Each row was made from one walk, in order. Every step used is in the known rows, and no mark comes twice. Write each row's walk.
Known rows:
sotuk -> tugo: [-28 -18   9  -4  47 -58 -36 -11 -52  26  -9 -19  16   2  14   5  25]
tiresub -> dudu -> sisap -> zotu: [-24  34  22 -29  -2 -32 -13  -3 -64  19  -5 -31 -10  -5  17 -19  14]
zotu -> sisap -> sotuk -> bota -> tiresub: [  5 -72  53  18  -9  -4 -28   1 -43  39  -3 -27   2   5  12   2  -1]
sisap -> sotuk: [-20 -32  40 -10  17 -32 -30 -12 -43  36 -14 -11   1   1  13  27  17]
zotu -> sisap -> dudu: [-10 -31  56 -18 -12 -45 -20 -14 -52  25  -8 -39  -4  15  20  16   9]
sotuk -> bota -> zotu: [-15 -31  16 -37  43 -37 -32  -5 -49  10  -1 -34  17 -28  22  -5   3]
dudu -> sisap: [-24 -33  26 -12  17 -41 -30  -2 -53  25 -11 -39  -4  13  21  -8  21]
bota -> zotu: [-24 -24  21 -27  16 -45 -28  -9 -51  24  -2 -29   5  -8  19  13  15]
tiresub -> dudu -> sisap: [-20  -8  33 -30  14 -37 -21  -2 -57  18   2 -35 -11   0  16  -2  22]
tiresub -> dudu -> sisap -> sotuk: [-13  12  46 -20   7 -23 -22   0 -50  32  -3 -21 -20   3  14  13  17]
sisap -> sotuk -> tugo: [-21  -1  23   3  41 -42 -36 -11 -44  40 -13  -6   8   4  13  21  21]
sisap -> dudu -> tiresub: [-29 -36  43 -17 -14 -27  -4 -15 -52   8  -5 -39 -19  -8  26  27  19]
bota -> zotu -> gibo: [-35 -65  20 -41  18 -58 -37 -11 -57  24  -3 -33  -4   2  16  24  14]
tugo -> dudu -> sisap -> zotu: [-34  42  40  -4 -19 -24 -23 -11 -63  20 -15 -41   8  -9  26 -16  10]
tugo -> dudu: [-32 -17  51  -9   3 -34 -30 -21 -54  17  -5 -30  19 -15  18  19  19]
bota -> zotu -> sisap: [ -9 -37  36 -12  -2 -45 -29  -3 -48  35  -6 -42   3  15  19   8   7]
tugo -> dudu -> tiresub: [-35 -34  52   5 -16 -17 -16 -13 -52  12  -4 -44   3 -14  24  23  22]

Write each row's walk:
[-25 -37  19 -35  -8 -21 -19   0 -72  13   6 -37 -17 -12  12 -26   3] : sotuk -> bota -> tiresub -> dudu -> sisap -> zotu -> gibo
[-14   5  21 -20 -10  -9 -10   1 -65  13   5 -34  -6 -25  16 -35   4] : sotuk -> bota -> tiresub -> dudu -> sisap -> zotu
[-31  31  34   7  22 -42 -38  -8 -58  24 -10 -39  13  -1  25  -5  21] : sotuk -> tugo -> dudu -> sisap
[-30  15  49  26   1 -13 -22 -12 -45  31 -10 -25   0 -11  22  35  20] : sisap -> sotuk -> tugo -> dudu -> tiresub
[-19  15  23   9  35 -37 -37   2 -46  42 -16 -21  -4  16  19   1  20] : dudu -> sisap -> sotuk -> tugo
[-47  33  22  -7   7 -49 -39 -12 -71  24 -15 -39   5   4  21 -11  12] : sotuk -> tugo -> dudu -> sisap -> zotu -> gibo
[-11  43  53 -14  11  -1 -33  -1 -47  23  -6 -40   5 -30  31  -1  -5] : tugo -> dudu -> sisap -> sotuk -> bota -> zotu
[ 10 -48  58  -2 -14  -2 -18   0 -47  34  12 -23  -6  -5   6   8   1] : zotu -> sisap -> sotuk -> bota -> tiresub -> dudu
[-27  33  47  11  21 -32 -38 -19 -48  35 -12 -11  19 -12  17  29  18] : sisap -> sotuk -> tugo -> dudu
[-13 -46  57  -2 -31 -27  -5  -7 -49  20  -6 -52 -22  16  26  20  10] : zotu -> sisap -> dudu -> tiresub
[ -1 -26  46 -23 -14 -16  -7   0 -47   8   0 -62 -15 -11  33   4  -9] : sotuk -> bota -> zotu -> sisap -> dudu -> tiresub
[ -3   9  40 -30  30 -12 -24   5 -48  20  -1 -25 -12 -16  16  -6   7] : tiresub -> dudu -> sisap -> sotuk -> bota
[-24   6  26 -10 -36 -17  -8  -4 -68  28   3 -31 -14  -8  14 -17  16] : bota -> tiresub -> dudu -> sisap -> zotu
[-11  20  62  26   3 -30 -39 -11 -46  46 -11 -25  15  11  17  22  10] : zotu -> sisap -> sotuk -> tugo -> dudu
[ -9 -10  27 -28  37 -19 -31  -3 -41  25  -5 -20   8 -26  20  11  -2] : sisap -> sotuk -> bota -> zotu
[ -4 -43  54   8  -2 -29 -31  -4 -41  46 -13 -24  -3  26  13  21  10] : zotu -> sisap -> sotuk
